Every row comes from one small tree of marks. The marks that hang from a mark follow it in brackets, in alphabetical order. Every link used is in the known rows. Which tree was each row made from?
Known rows:
fede{rupe sinunis}: -0.670 -1.137  0.200  0.695  1.790 -0.717 -1.445 -0.029 -0.395 -1.016 -0.015  2.853  2.172  0.365 -0.325  0.693  0.874 -1.198  0.790  1.633  0.187  0.778 -0.523  1.550 -0.870  1.284 -0.499 -0.392
rezalu{rupe{fede} sinunis{dati nuzu}}: -0.619  1.374  1.428  2.162  1.604 -2.012  1.478 -1.758 -1.790 -1.982  3.184  2.079  0.927  1.997  2.494 -1.628 -0.499 -1.799  2.645 -2.792  1.477 -1.832  0.344  1.764  2.651 -0.190  2.658 -0.487
nuzu{rupe{fede{sinunis{dati domese}}}}:  0.298 -0.545 -0.089  2.933  2.338 -1.592  2.396  0.218  1.659 -1.438  2.106  1.669  1.912  0.163 -2.277 -2.204  1.399 -2.488  0.290 -0.833 -0.856  1.180 -1.068  4.180  1.191  0.643  2.300 -1.133
meki{rupe{fede{sinunis{nuzu}}}}:  1.652 -0.744  0.090  0.119  3.137 -1.628 -3.791  0.328  0.581 -1.247  0.120  1.930  2.597 -0.828  1.329 -0.964 -1.564 -0.363  0.529  0.253  2.789  1.119  2.156  2.887  2.516  0.597 -1.400 -0.220
meki{rupe{fede{sinunis{dati domese}}}}:  1.637 -0.572  0.336  2.780  2.030 -1.787  1.127  1.295  1.295 -1.598  0.427 -0.031  1.494 -0.816 -1.919 -1.377 -1.159 -0.305  0.903 -0.770 -0.113  1.036  0.317  3.271  0.897 -0.720 -0.228 -0.403
dati{rupe{fede{sinunis{nuzu}}}}:  0.338 -0.483  0.766  1.112  3.243 -0.236 -3.281 -0.015  0.592 -0.478  1.812  3.249  2.962 -0.237 -0.637 -2.638 -1.410 -1.431  0.599  0.618  3.007  0.492  1.253  3.144  2.154  1.324  0.133 -0.520
sinunis{dati domese nuzu{rupe{fede}}}:  0.010  0.229  0.528  3.166  0.773 -2.921  1.708 -0.974 -0.194 -0.805  2.620  2.753  1.546  1.093  0.119 -2.538  0.328 -1.187  1.219 -0.739 -0.029  0.616 -1.556  3.359  2.768  0.842  3.494  0.299
fede{rupe}: -1.627 -0.553 -0.214  1.785 -0.158 -1.027 -0.400  0.134 -2.083 -1.049 -0.967  4.285  1.482  0.961  0.426  0.127  1.406 -0.759  1.486  1.607  0.106  0.321 -1.337  0.715 -1.008  0.348  0.962  0.534
dati{sinunis{nuzu}}: -2.338 -0.432  2.171 -0.538  0.586 -2.771 -3.210 -0.949 -2.044 -2.349  0.356  3.634  0.794  1.165  3.187  0.299  1.015  0.059  1.002  1.258 -0.735  1.323 -0.773  0.973  1.972  0.480 -1.489 -0.338
sinunis{domese{pazam rupe}}: -0.298 -0.614 -0.292 -1.454  0.712 -1.260  0.058  0.828 -3.088 -1.500 -2.192  0.408 -0.816  2.799  1.564 -0.453  0.733  0.138  0.234  4.901 -2.689  0.185 -2.957 -1.331 -1.487 -1.035 -1.563 -1.883
rupe{fede{sinunis{domese{pazam} nuzu}}}:  0.775 -0.020 -0.382 -1.863  4.382 -3.436 -2.423  0.788 -1.098 -0.723  0.443  1.069  1.271  0.941  1.703 -0.229 -1.264  0.233 -0.091  2.858 -0.956  0.250  0.074  1.313  1.809  0.010 -1.745 -0.706
nuzu{rupe{fede}}: -1.411 -0.437 -0.701  2.334  0.605  0.325  1.246  0.477  0.262 -1.281  0.083  5.037  1.534  0.348 -0.194 -2.629  2.582 -2.705  0.223  0.341  1.656  0.659  0.005  2.751  0.783 -0.248  2.495 -1.332
rupe{fede{sinunis{dati domese}}}: -0.059  0.071  0.401  2.628  2.093 -2.093  1.398  1.327  0.896 -1.339  1.794  1.222  1.359 -0.131 -1.568 -0.969  0.555 -0.439  0.776 -0.789 -0.947  0.790 -0.268  3.088 -0.022 -0.417  0.442 -1.220
nuzu{rupe}: -1.539 -0.709 -0.016  0.612  0.523 -0.214 -0.166 -0.682 -0.666 -1.444 -1.096  4.485  1.938  1.718  0.086 -1.232  1.488 -2.684  0.563  1.191  0.682  1.341 -0.756  1.915  0.579  0.201  1.604 -1.360
nuzu{rupe{fede{sinunis{domese}}}}: -0.056 -1.507 -1.092  1.537  3.481 -1.544  1.097  0.463  2.374 -1.031  0.461  2.593  1.620  0.482 -1.914 -1.388  1.537 -2.891 -0.456  0.860 -1.277  1.274  0.215  3.562  1.941  0.220  0.961 -1.254
rezalu{sinunis}: -1.539 -0.172  1.290  0.036  0.599 -1.117 -0.692 -0.259 -2.183 -1.154 -1.115  2.787 -1.661  2.489 -0.242  0.193 -0.270 -0.957  2.030  0.200 -0.018 -0.809  0.821  0.215  0.154 -1.351 -0.019 -1.638
fede{sinunis{dati{rupe}}}:  0.010  0.121  1.848  1.530  1.304  1.059 -1.449  0.233 -0.419 -1.575  0.676  1.819  2.999  0.537 -2.134 -2.014 -0.774 -1.146  1.577 -0.535  1.626  1.260 -0.797  2.470 -0.833  1.132  0.912 -1.302
fede{rupe sinunis{dati domese{pazam}}}:  0.348 -0.106  0.022  0.600  2.747 -2.276  0.334  0.302 -1.983 -1.081  0.843 -0.260  1.219  0.828 -0.300  0.661  0.113  0.208  1.634  2.596 -2.644  0.586 -3.198  0.620 -1.527  1.153 -0.104  0.441
fede{sinunis}: -0.771 -0.353  0.750 -1.156  1.905 -0.799 -2.369  0.403 -0.294 -1.763 -0.623  2.794  1.959  0.915 -0.255  0.514  0.548 -0.376  0.194  0.630  0.331  1.742  0.348  1.733 -0.278  0.046 -1.479 -2.288
fede{rupe sinunis{dati nuzu}}:  0.316 -0.026  1.642  1.280  1.337 -2.246 -2.638 -1.062 -1.581 -1.023  2.628  1.632  2.824  0.725  1.109  0.357 -0.451  0.675  2.067 -0.326  1.341  0.736 -1.946  2.186 -0.141  2.654  0.370  0.782
domese{pazam rupe}: -0.751 -0.124  0.040 -1.886  0.138  0.387 -1.117  0.852 -3.681 -1.852 -1.672  1.282 -0.067  2.568  2.210 -0.906  1.484  0.320  0.882  4.310 -0.452  0.324 -2.513 -0.969 -2.555 -0.387 -1.174 -2.640

Which tree is each row?
 0.274  0.050  1.704  0.241  1.861 -1.424 -2.366 -1.911 -0.314 -1.655  2.506  2.107  3.028  1.636  0.716 -0.870 -0.290 -0.929  1.271 -0.820  1.593  2.097 -1.582  3.507  1.549  2.713  1.290 -1.142 : fede{sinunis{dati nuzu{rupe}}}
 0.567  0.213  1.076  3.340 -0.624 -2.658  0.804  0.096 -1.161 -1.498  2.161  0.819  0.152  1.684  1.218 -2.136  0.649  1.497  1.504  0.290  0.151 -0.454 -2.706  2.073  0.242  0.497  1.189 -0.546 : sinunis{dati domese{rupe{fede}} nuzu}
 0.418  0.153  1.870  2.119  0.195 -2.728 -1.120 -0.797 -1.590 -0.682  0.590  2.390  2.021  1.811 -0.638 -1.904 -2.879  0.133  2.099  0.278  0.109  0.468 -1.950  1.472  1.713  0.434  1.670  0.565 : sinunis{dati{rupe} domese nuzu}
 0.479 -1.116  1.305  0.672  0.600 -1.407  0.265  0.356 -0.021 -1.819  0.658 -0.855  0.304  1.925 -1.013 -0.122  0.532  0.490  0.635  0.832 -2.025  1.000 -2.734  1.459 -1.369  0.437 -0.843 -2.557 : fede{sinunis{dati domese{rupe}}}
 0.838 -0.979 -0.397  1.156  2.712 -0.108 -0.909  1.370  1.224 -1.632 -0.880  2.157  2.098 -1.232 -0.867 -1.126 -0.001 -1.086  0.403  0.521  2.098  1.248  2.145  2.629  0.638 -0.450 -1.165 -0.966 : meki{rupe{fede{sinunis}}}
 0.697 -0.862 -0.001 -3.053  4.491 -3.280 -2.842 -1.432 -0.991 -0.998 -0.168  0.663  1.658  2.298  0.805  0.321 -1.519 -1.680 -0.535  4.044 -2.057  1.466 -1.315  1.636  3.125  1.552 -0.933 -0.613 : fede{sinunis{domese{pazam} nuzu{rupe}}}
-0.098 -0.310 -0.054  1.735  2.955  1.387 -1.135  1.401  1.065 -0.758  0.494  3.336  2.647 -0.484 -2.132 -2.861  0.361 -2.493  0.331  0.560  2.208  0.551  1.256  2.812  0.387  0.040  0.233 -1.400 : dati{rupe{fede{sinunis}}}
 1.150 -0.823  1.550  0.361  2.259 -3.348 -1.303 -1.802  0.364 -1.362  1.669  1.093  2.291  1.716 -0.387 -0.664 -1.407 -0.812  0.562 -0.019 -0.993  1.683 -1.666  3.474  2.769  2.101  1.153 -0.431 : fede{sinunis{dati domese nuzu{rupe}}}
-1.416 -0.385  1.204 -2.254  2.589 -4.426 -2.323 -0.431 -3.496 -2.125 -0.774  1.445 -0.485  1.747  3.412  0.634 -0.070  0.559  0.313  4.208 -3.919  0.920 -1.904 -0.551  1.929 -0.146 -2.429  0.259 : dati{sinunis{domese{pazam} nuzu}}
-0.688  0.223 -0.839  0.387  3.655  0.082  0.924  0.368  0.691 -2.245  1.051  3.432  4.293 -0.006  0.950 -1.008  1.645 -3.035 -0.664  0.248  0.868  0.433  1.174  2.826  0.991 -0.281  0.409 -2.386 : rezalu{rupe{fede{sinunis}}}
-0.918  0.220  1.087 -1.122  2.438 -2.303 -1.350 -2.677 -2.243 -1.794  0.160  2.967  0.733  3.167  3.270  0.294 -1.793 -2.215  1.642 -0.334  0.520 -1.202  0.760  0.539  3.440 -0.511  0.660 -1.029 : rezalu{rupe sinunis{nuzu}}
 0.829  0.128  1.547  1.416  0.832 -0.809 -1.318  0.025 -0.330 -1.965  3.653  0.498  1.467  1.043  1.491 -2.046  1.077  1.227  1.414 -0.708  2.236  0.230 -1.422  2.928 -0.867  1.999  0.007 -1.687 : domese{rupe{fede{sinunis{dati nuzu}}}}
-0.740 -0.665 -0.692  1.258  2.869  0.224 -0.027  0.230  1.686 -1.470  1.119  3.669  2.254 -0.041 -1.179 -1.961  2.230 -3.274 -0.135  0.068  1.534  1.479  0.878  3.694  1.192  0.931  1.115 -2.083 : nuzu{rupe{fede{sinunis}}}
 0.145 -1.030 -0.723 -0.732  3.699 -2.593 -0.719  0.413 -1.771 -0.839 -1.041  0.648  1.158  0.837  0.327  1.053 -0.122 -0.802  0.383  4.648 -3.233  0.583 -1.683  0.094 -0.473  0.620 -1.485 -0.088 : fede{rupe sinunis{domese{pazam}}}
-1.515 -1.396  0.426  2.290  1.851 -3.728  0.369 -1.014  0.238 -1.510  1.816  3.469  0.298  0.678  1.128 -1.643  1.936 -2.084 -0.111  0.974 -2.062  0.825 -0.928  2.828  4.624  0.413  1.154  0.536 : dati{sinunis{domese nuzu{rupe{fede}}}}
-0.015  0.294  2.910  1.857  0.199 -0.962 -2.250 -1.559 -2.492 -0.677  1.405  1.750 -0.530  2.620 -0.426 -2.151 -3.077 -0.198  3.513 -1.460  1.779 -1.235 -0.548  0.906  1.757  0.763  1.860 -0.037 : rezalu{sinunis{dati{rupe} nuzu}}
 0.782 -0.837 -0.106 -1.716  4.022 -4.132 -3.315 -0.607 -1.934 -0.680  0.019  0.835  1.433  1.500  1.900  1.431 -1.630  0.080  0.545  4.400 -2.320  0.239 -1.729  0.332  1.260  1.687 -1.691  1.113 : fede{rupe sinunis{domese{pazam} nuzu}}
 0.294  0.790  0.062  0.352  3.155 -2.243  1.287  1.719 -1.150 -1.322  1.271 -0.010  1.133  0.329 -0.214 -0.836  0.178  0.045  0.946  1.119 -1.709  0.634 -1.429  1.617 -0.800 -0.325 -0.271 -1.148 : rupe{fede{sinunis{dati domese{pazam}}}}
-1.710 -1.619  1.314  1.878  1.105 -1.593 -0.477  0.164 -0.712 -1.756 -0.944  3.008  0.083  0.606 -1.064 -1.385  0.624 -2.074  0.561  2.021 -3.034  0.763 -0.809  0.643  1.906 -0.580 -0.305 -0.445 : dati{rupe sinunis{domese}}
-1.076 -1.459  1.374  2.934  1.591 -2.733 -0.944  0.272 -0.051 -1.101  1.166  3.135  0.505 -0.076  0.285 -2.559 -0.028 -1.429  0.494  1.403 -1.451 -0.103 -0.018  2.026  3.691  0.089  0.106  0.907 : dati{rupe{fede} sinunis{domese nuzu}}
-0.419  0.170  0.203  2.600  1.692  0.268  1.110  0.259  1.117 -1.724  2.643  2.431  2.861  0.196 -1.201 -2.485  2.272 -2.572  1.068 -1.493  1.676  1.693 -0.470  4.144  0.050  1.095  2.079 -1.659 : nuzu{rupe{fede{sinunis{dati}}}}
-0.173 -1.180  0.842 -0.075  2.205 -2.409 -3.688 -1.088 -0.704 -1.060  0.897  2.849  2.622  0.730  1.490  0.790 -0.492 -0.110  1.155  1.408  0.877  0.649 -0.531  1.691  0.800  2.265 -1.055  0.700 : fede{rupe sinunis{nuzu}}
-0.957  0.615 -0.676  0.006  0.709  0.914  0.509  1.813 -2.813 -1.629 -0.492  1.660 -0.132  1.140  1.986 -2.221  2.591 -0.040  0.558  3.432  0.621 -0.160 -2.190  0.170 -2.483 -0.929 -0.458 -2.175 : domese{pazam rupe{fede}}
-1.682 -0.890  2.219  0.702  1.006 -1.381 -3.654 -1.069 -1.777 -1.780  0.349  3.757  1.470  0.919  1.467 -1.816 -0.114 -0.755  1.207  1.461 -0.033  0.961 -0.908  1.247  2.437  0.745 -0.484  0.366 : dati{rupe sinunis{nuzu}}
 0.349 -0.932  0.927 -2.309  1.975 -3.024 -2.217 -0.959 -3.655 -1.171 -0.744 -1.317 -4.008  4.491  2.454  0.038 -1.744  0.935  1.869  3.741 -2.840 -1.967 -2.068 -1.769  1.104 -0.512 -1.763 -1.175 : rezalu{sinunis{domese{pazam rupe} nuzu}}
 0.255 -0.032 -1.022 -0.389  2.848 -2.949  0.064 -0.527 -1.424 -0.450  0.168  2.623  1.161  1.549  1.883 -1.888 -0.189 -1.406  0.052  3.330 -0.837  0.392 -1.312  1.591  2.760 -0.023  1.166  0.123 : sinunis{domese{pazam} nuzu{rupe{fede}}}
-0.050 -0.740  0.643 -1.115  2.780 -1.454 -3.709 -1.689  0.360 -1.269  0.689  2.965  2.918  1.561  0.725 -0.359 -0.315 -2.036  0.143  0.907  1.209  1.931  0.134  3.075  2.801  2.312  0.279 -1.241 : fede{sinunis{nuzu{rupe}}}
 0.652 -0.616 -0.006  0.331  3.387 -3.706 -1.935  0.436  0.941 -0.643  1.250  2.187  1.883  0.186  0.339 -0.245 -1.071 -0.292 -0.160  0.844 -0.333  0.350  0.967  2.926  2.705  0.241 -1.117 -0.494 : rupe{fede{sinunis{domese nuzu}}}
-1.760 -0.631  1.297  2.643  1.434 -0.895 -1.990  0.096 -0.927 -1.458  1.759  4.179  1.327 -0.278  1.369 -2.877  1.120 -1.466  1.016  0.774  1.181  0.145  0.163  2.163  2.846  0.444  0.516  0.480 : dati{rupe{fede} sinunis{nuzu}}
 0.560  0.344  1.279  3.861  0.560 -2.357  0.458  0.050 -0.656 -0.442  1.692  2.550  1.944  0.605 -1.445 -3.173 -2.013 -0.417  1.981 -0.436  0.861 -0.314 -0.861  2.458  2.014  0.302  2.696  0.684 : sinunis{dati{rupe{fede}} domese nuzu}
 0.600 -0.006 -0.200 -1.859  2.921 -0.283 -2.783  0.665 -1.957 -1.585  1.400  0.230  0.714  1.262  2.819 -1.382  0.855  0.620  0.279  3.412  0.988  0.087 -1.052  1.025 -0.786  1.126 -2.353 -2.009 : domese{pazam rupe{fede{sinunis{nuzu}}}}
-1.620  0.500 -0.183  1.447  2.310 -0.570  2.854 -0.574 -0.822 -1.900  0.251  3.248  0.485  1.053  1.148 -1.555  1.124 -3.541  1.111 -0.860  0.365 -2.098  1.536  1.216  1.782 -1.813  1.672 -1.524 : rezalu{rupe{fede} sinunis}
 0.306  0.755  0.228  0.388  1.660  1.060  0.558  1.683 -2.032 -2.021  2.034 -0.784  0.578  0.755  1.006 -2.145  2.044  0.410  1.172  1.630  0.779  0.455 -2.547  1.520 -3.330  0.805 -0.565 -2.474 : domese{pazam rupe{fede{sinunis{dati}}}}
-0.157 -0.630  1.090  2.021 -1.541 -1.627  1.905  0.340 -1.560 -2.059  0.003  0.601 -0.163  2.382 -0.152 -0.847  0.852  0.921  1.547  1.255 -1.779  0.512 -3.492  0.838 -1.580 -0.598  0.655 -1.616 : sinunis{dati domese{rupe}}
 0.226  0.963  1.816 -1.093  1.714 -4.267 -1.284 -1.068 -4.258 -1.073 -0.033 -0.669 -2.153  3.567  1.637  0.483 -2.980  1.169  2.799  1.097 -2.352 -1.380 -1.702 -0.518  1.064 -0.513  0.137 -0.129 : rezalu{sinunis{dati domese{pazam} nuzu}}
-1.291  1.088  1.230  1.128  0.919 -0.727  2.105 -1.387 -2.329 -2.480  0.992  1.948  0.737  2.699  1.486 -0.366  0.111 -2.395  2.514 -1.815 -0.012 -0.927 -0.759  0.913  0.460 -0.929  2.193 -1.659 : rezalu{rupe sinunis{dati}}
-0.029  0.101 -1.637 -1.381  5.607 -1.895  1.961  0.672 -0.261 -1.815  0.166  1.270  3.249  0.354  1.569 -0.525  0.606 -3.067 -0.987  2.702 -2.113  0.123  0.482  1.470  1.280 -1.188 -0.501 -1.503 : rezalu{rupe{fede{sinunis{domese{pazam}}}}}
 0.097  0.240  0.797  2.381  0.303  0.753  0.850  1.462  0.015 -2.208  2.483  0.399  1.084  0.349 -0.364 -2.123  2.601  0.091  1.378 -0.508  1.473  0.430 -1.496  2.697 -2.343  0.701  0.407 -2.672 : domese{rupe{fede{sinunis{dati}}}}
-1.695 -1.396  0.483  3.623  1.658 -1.159  1.094  1.026  0.227 -1.268  0.125  3.265  0.004 -0.142 -1.431 -2.835  1.606 -2.475  0.119  1.598 -2.239  0.132 -0.101  1.664  2.162 -1.183  0.513 -0.150 : dati{rupe{fede} sinunis{domese}}
-0.794  0.118 -0.446 -2.038  4.002 -2.561  1.655 -0.979 -3.064 -1.563 -2.108  0.867 -1.059  3.474  1.803  0.679 -1.116 -2.839  0.756  2.580 -3.579 -1.510 -0.456 -1.168  2.012 -2.456 -0.169 -1.672 : rezalu{rupe sinunis{domese{pazam}}}
 0.565 -0.898  1.081 -1.491  3.075 -4.192 -3.668 -0.414  0.130 -0.968  0.052  1.933  1.748  1.506  0.625  1.062 -1.978  0.046 -0.051  1.471 -1.314  1.056  0.419  1.837  2.527  0.351 -1.821 -0.632 : fede{sinunis{domese nuzu}}
-2.250 -0.474  0.981  3.540  0.969  0.766  0.218  1.137 -0.333 -1.875  0.457  4.352  1.012 -0.770 -0.538 -3.204  2.458 -2.066  1.026  0.704  0.104  0.300  0.241  1.891  0.766 -0.442  0.609 -0.440 : dati{rupe{fede} sinunis}
-0.254 -1.770 -0.307  1.140  2.399 -2.711 -0.932  0.046  0.369 -0.809 -0.411  1.983  1.384  0.521 -1.176  1.210  0.225 -0.861  0.426  2.361 -2.477  0.410 -0.935  1.286  0.556  0.812 -0.782  0.158 : fede{rupe sinunis{domese}}
 0.347 -0.837  0.219  1.516  0.332 -2.666 -0.411  0.227 -0.530 -1.257  0.335  1.801 -0.345  1.521  1.524 -1.705  0.657  0.784  0.076  1.755 -0.470 -0.540 -1.252  1.397  1.318 -0.354 -0.248 -1.000 : sinunis{domese{rupe{fede}} nuzu}
 0.915 -0.850  1.209  1.709  1.862 -4.284 -1.566 -0.983 -0.636 -0.977  2.126  0.833  2.235  1.007  0.105  0.887 -1.545  0.613  1.836  0.523 -1.162  0.567 -1.942  2.198  1.361  2.321  0.290  1.225 : fede{rupe sinunis{dati domese nuzu}}
-0.606  0.561  2.679  0.611 -0.099 -2.508 -1.908 -1.424 -3.022 -1.302  1.590  1.494 -1.297  2.966  1.319 -0.217 -1.837  0.727  3.309 -1.806  0.919 -0.916 -0.776  1.007  0.803  0.169  0.892 -0.605 : rezalu{sinunis{dati nuzu}}
-1.467 -0.956 -0.113  0.732  1.499 -1.595  1.343  1.598 -2.128 -2.424  0.054  0.460 -2.187  1.036  1.632 -1.547  3.722 -0.361  0.310  4.307 -4.059 -0.361 -2.560 -0.319 -0.307 -0.841 -1.692 -1.330 : dati{sinunis{domese{pazam rupe{fede}}}}
-0.097 -0.947 -0.336  1.187  3.180 -2.203  0.292  1.321  1.361 -1.062  0.078  2.445  0.813  0.079 -1.073 -0.370  0.550 -1.094 -0.497  1.047 -1.238  0.702  0.989  2.413  0.988 -0.839 -0.872 -1.727 : rupe{fede{sinunis{domese}}}
